Each row was made from one small tree. Brackets hold a mark, then the marks that hang from it, in alphabetical order. Every link used is in the known rows. Write each row's tree.
Known rows:
{A {D {J T} U}}: [-1.719 -2.010 -2.182  1.786  0.171 -2.494 -1.380  1.224  0.124 -1.037
 -1.360 -1.122 -1.635  1.028  1.903  3.544 -1.249  0.536 -2.166 -0.621
  0.931  0.730 -0.503 -0.104 -1.642]
{S E}: [-0.688 -0.636  0.371 -0.661  0.391 -3.020 -1.082  0.163  0.474 -0.491
 -1.543  0.518 -0.972  0.229  1.161  3.243 -0.201  0.806 -1.439  0.285
  1.065  0.075  0.095 -1.763 -0.927]
{A {D J}}: [-0.614 -1.472 -1.289 -0.653  0.375 -2.999 -1.415  1.642  0.169 -0.692
 -1.368 -0.733 -1.440  0.712  1.651  3.441 -0.971  0.694 -2.973 -0.668
  0.928  0.700  0.035  0.243 -1.521]
{L U}: [ 0.488 -0.590 -0.431  0.184  0.252 -3.005 -1.340  0.206  0.375 -0.781
 -1.283  1.461 -1.188  1.254  1.098  2.633 -0.038  0.877 -1.197 -0.504
  1.196 -0.039  0.332 -0.642 -0.920]
{Q E {N {T {J {D U}} {M A}}}}: [-3.428 -0.775 -1.187  2.600  0.897  0.763 -0.810  6.055  0.552 -0.572
 -1.255  0.886 -1.148  0.428  2.030  2.720 -1.918  1.476 -1.107  0.525
  1.932 -0.205 -0.196 -0.339 -2.172]
{T {J D} M}: [-1.936 -1.522 -0.929 -0.621  0.749 -1.555 -1.436  1.717  0.545 -0.280
 -1.544 -1.871 -1.649  0.737  1.046  2.933 -0.226  1.636 -2.078 -1.023
  1.525  0.522  0.053  0.361 -1.818]
{Q E {N {T {J D}}}}: [-3.272 -0.605 -0.184 -0.237  1.007 -0.132 -0.823  4.451  0.150 -0.449
 -1.111  0.849 -1.242  0.390  2.030  2.145 -0.966  0.864 -1.514  0.707
  1.755 -0.314 -0.116 -0.411 -1.887]
{J {D A U} {T M N}}: [-2.894 -3.176 -2.317  1.742  0.673 -0.172 -1.318  2.070  0.952 -0.838
 -1.558 -1.790 -1.897  1.278  2.155  3.383 -1.957  1.155 -0.270 -0.582
  1.960  0.876 -0.654 -0.482 -2.911]
{T {M A}}: [ 0.024 -0.804  0.219  0.650  0.428 -1.828 -1.351  1.893  0.979 -0.385
 -1.560 -0.558 -1.123  0.714  1.055  3.239 -1.250  1.679 -1.994 -1.118
  1.412  0.044 -0.004 -0.195 -1.283]
{N {T {J {D A U}} M}}: [-2.260 -1.411 -2.115  1.465  0.595 -0.544 -1.468  4.657  0.411 -0.853
 -1.375 -0.592 -1.716  1.103  1.961  3.190 -1.666  1.000 -0.562 -0.469
  1.279 -0.040 -0.404 -0.573 -2.496]
{D A {J {T N}} U}: [-0.902 -1.985 -2.686  1.574  0.062 -1.129 -1.406  2.371  0.039 -1.698
 -1.662 -0.198 -1.541  1.157  2.767  3.640 -2.501  0.610 -0.153 -0.456
  1.230  0.622 -0.588 -1.260 -3.112]
{Q E {N {T {M {A {D J U}}}}}}: [-2.904 -1.595 -1.615  2.616  0.621  0.075 -0.806  6.451  0.591 -0.851
 -1.236  1.794 -0.983  0.395  2.341  3.330 -2.168  0.987 -1.897  0.522
  1.659  0.007 -0.250 -0.227 -2.029]
{V W}: [ 0.382 -0.245  0.528  1.575  0.411 -3.436 -1.290 -0.243  0.421 -1.258
 -1.774 -0.332 -1.188  0.711  1.455  2.520 -0.033  0.893 -2.045 -0.245
  1.445  0.637  0.131 -0.833 -0.877]
{N {T M}}: [-1.279 -1.508  0.314 -0.287  0.522 -1.472 -1.378  2.916  0.775 -0.471
 -1.216  0.281 -1.335  0.999  1.100  2.914 -0.096  0.562 -1.510 -0.743
  1.437 -0.429 -0.304 -0.755 -0.985]
{Q E {N T}}: [-2.147 -0.614  0.596  0.112  0.791 -0.807 -0.772  3.593  0.499 -0.588
 -1.067  1.801 -0.945  0.337  1.937  2.240 -0.717  0.502 -1.293  0.685
  1.732 -0.632 -0.072 -0.991 -1.328]
{Q E {N {T J {M A}}}}: [-2.750 -0.191  0.241  0.705  0.776  0.741 -0.835  6.132  0.473 -0.490
 -1.399  1.593 -0.912  0.359  2.009  2.626 -1.622  1.383 -1.789  0.250
  2.028 -0.574 -0.135 -0.331 -1.584]
{J T}: [-1.090 -1.345  0.636 -0.461  0.383 -2.231 -1.317 -0.706  0.431 -0.551
 -1.456 -1.103 -1.498  1.084  1.384  2.571 -0.461  0.815 -1.577 -0.796
  1.282 -0.069 -0.487 -0.723 -0.966]
{D A {J T} U}: [-0.434 -1.980 -2.651  1.635 -0.033 -2.187 -1.442  1.065 -0.008 -1.787
 -1.638 -0.354 -1.513  1.083  2.813  3.405 -2.498  0.862 -0.070 -0.498
  0.663  0.274 -0.639 -1.326 -3.015]
{X S}: [ 0.258 -0.472  0.730 -0.169  0.791 -2.870 -1.461 -0.792  0.523 -0.672
 -1.769 -2.273 -1.335  0.878  1.140  3.131 -0.037  0.622 -1.810 -0.522
  1.285  0.117 -0.802  0.086 -1.001]
{V L}: [ 0.392 -0.510  0.740  1.356  0.322 -3.035 -1.394 -1.159  0.350 -0.802
 -1.382 -2.301 -1.056  0.633  0.978  3.145 -0.654  0.846 -1.999 -0.619
  1.576  0.097  0.159 -1.432 -0.995]
{J D}: [-0.737 -1.424 -0.397 -0.534  0.759 -2.906 -1.344 -0.276  0.593 -0.306
 -1.260 -1.533 -1.566  0.745  1.111  2.625 -0.511  1.097 -1.639 -0.562
  1.106  0.428  0.042 -0.305 -1.682]
{D A {J {T M N}} U}: [-1.465 -2.844 -2.947  1.611  0.099 -0.632 -1.427  2.819  0.381 -1.624
 -1.747 -0.298 -1.539  1.130  2.596  3.816 -2.279  0.893 -0.259 -0.635
  1.515  0.702 -0.615 -1.003 -3.209]
{Q N}: [-1.049 -0.537  0.382  0.082  0.580 -1.983 -1.327  1.107  0.599 -0.613
 -1.276  0.608 -1.171  0.586  1.491  2.461 -0.410  0.902 -1.618 -0.597
  1.887 -0.090  0.153 -0.677 -1.379]

Which tree is each row?
[-2.481 -1.555 -1.008 -0.667  0.881 -0.234 -1.418  3.314  0.563 -0.187
 -1.632 -1.695 -1.642  0.826  1.037  3.199 -0.276  1.350 -2.204 -0.997
  2.234  0.899  0.118  0.439 -1.912] : {T {J D} M N}
[-0.635 -1.328 -2.405  2.026  0.232 -3.110 -1.430  1.803  0.203 -1.023
 -1.320 -0.752 -1.437  0.684  1.626  3.678 -1.110  0.564 -2.238 -0.545
  0.840  0.792  0.008 -0.034 -1.749] : {A {D J U}}
[-1.890 -0.739 -1.854  2.521  0.706  0.260 -1.390  4.709  0.623 -0.427
 -1.696 -1.449 -1.497  0.874  1.234  3.615 -1.755  1.721 -1.735 -0.931
  2.172  0.939  0.028  0.249 -2.276] : {T {J {D U}} {M A} N}
[-3.701 -1.401 -1.930  1.977  0.889  0.551 -0.868  5.786  0.522 -0.914
 -1.281  0.913 -1.326  0.415  2.710  2.779 -1.925  1.222 -0.424  0.716
  1.779 -0.192 -0.193 -0.568 -2.880] : {Q E {N {T {J {D A U}} M}}}
[-2.714 -2.495 -1.379  2.501  0.710  0.070 -1.233  2.344  0.955 -0.432
 -1.531 -1.766 -1.719  1.271  1.345  3.323 -1.751  1.421 -1.208 -0.842
  2.080  0.860 -0.624 -0.170 -1.994] : {J {D U} {T {M A} N}}
[-2.393 -3.142 -2.266  1.788  0.566 -1.346 -1.334  0.601  0.919 -0.916
 -1.486 -1.948 -1.870  1.178  2.152  3.188 -1.872  1.438 -0.184 -0.615
  1.297  0.480 -0.706 -0.578 -2.751] : {J {D A U} {T M}}
[-0.465 -1.357 -2.236  2.102  0.581 -2.673 -1.378  0.811  0.605 -0.978
 -1.352 -1.357 -1.601  0.786  2.030  3.133 -1.977  1.133 -0.147 -0.255
  0.845  0.483 -0.057 -0.823 -2.818] : {J {D A U}}
[-1.290 -0.069  0.200  0.359  0.430 -0.300 -1.424  5.209  0.378 -0.425
 -1.541  0.198 -1.259  1.041  1.398  3.078 -1.419  1.146 -1.921 -0.965
  1.476 -0.470 -0.360 -0.371 -1.175] : {N {T J {M A}}}
[-3.501 -0.263 -1.088  3.111  0.718  0.778 -0.844  7.145  0.564 -0.532
 -1.377  1.198 -1.042  0.392  2.196  3.138 -2.031  1.208 -2.042  0.396
  2.001 -0.210 -0.130  0.137 -1.656] : {Q E {N {T J {M {A {D U}}}}}}
[-1.760 -2.307 -0.806 -0.800  0.653 -1.755 -1.328 -0.084  0.505 -0.653
 -1.435 -1.772 -1.826  1.213  2.266  2.677 -2.028  1.246 -0.863 -0.515
  1.059  0.281 -0.661 -0.561 -2.457] : {J {D A} T}
[-1.254 -1.083 -1.740  2.433  0.240 -0.879 -1.330  3.688  0.224 -0.830
 -1.584 -0.692 -1.422  1.149  1.944  3.880 -2.668  0.905 -2.441 -0.766
  1.490  0.881 -0.464  0.017 -1.768] : {M {A {D {J {T N}} U}}}
[-1.345 -2.945 -0.757 -1.308  0.226 -1.969 -1.371  0.436  0.332 -0.969
 -1.512 -0.719 -1.496  1.045  1.572  3.068 -0.491  1.086 -1.841 -1.063
  1.191  0.324 -0.568 -0.482 -1.809] : {D {J {T M}}}
[-2.759 -1.463  0.357  0.128  0.835 -0.314 -0.795  4.122  0.841 -0.525
 -1.131  1.655 -1.005  0.321  1.829  2.411 -0.384  0.804 -1.388  0.466
  1.967 -0.548 -0.106 -0.710 -1.437] : {Q E {N {T M}}}
[-3.437 -0.901 -0.236  0.465  1.003  0.857 -0.803  5.916  0.532 -0.305
 -1.352  0.906 -1.154  0.443  2.035  2.538 -1.767  1.560 -1.782  0.386
  2.000 -0.301 -0.176 -0.083 -2.011] : {Q E {N {T {J D} {M A}}}}
[-2.460 -1.729 -0.902  2.581  0.467  0.055 -1.276  3.435  0.965 -0.390
 -1.667 -1.284 -1.537  1.223  1.509  3.737 -1.745  1.088 -2.210 -1.003
  2.193  0.710 -0.541  0.221 -1.263] : {J {T {M {A {D U}}} N}}
[-1.206 -1.929 -1.897  1.550  0.137 -1.469 -1.352  1.419  0.037 -1.319
 -1.459 -0.373 -1.474  1.118  1.741  3.359 -0.937  0.425 -0.956 -0.648
  1.490  0.693 -0.493 -1.028 -2.041] : {D {J {T N}} U}
[-2.243 -2.198 -2.040  1.730  0.624 -0.662 -1.310  1.550  0.549 -0.918
 -1.495 -1.567 -1.842  1.276  2.280  3.159 -2.272  0.872 -0.158 -0.326
  1.658  0.794 -0.618 -0.786 -2.778] : {J {D A U} {T N}}
[-1.894 -0.034 -1.603  2.850  0.499  0.286 -1.431  5.913  0.630 -0.365
 -1.834 -1.168 -1.339  0.817  1.355  4.047 -1.849  1.406 -2.770 -1.066
  2.221  0.900  0.109  0.795 -1.593] : {T J {M {A {D U}}} N}
[-2.666 -2.618 -0.217 -0.135  0.830  0.199 -1.250  2.196  0.956 -0.095
 -1.550 -1.723 -1.707  1.289  1.268  3.073 -1.624  1.580 -1.960 -0.988
  2.158  0.754 -0.609  0.107 -1.793] : {J D {T {M A} N}}
[-2.014 -1.815  0.086  0.484  0.447 -1.058 -1.296  1.802  0.904 -0.195
 -1.628 -1.472 -1.490  1.145  1.451  3.316 -1.646  1.484 -2.756 -1.127
  1.559  0.267 -0.587  0.369 -0.969] : {J {T {M {A D}}}}
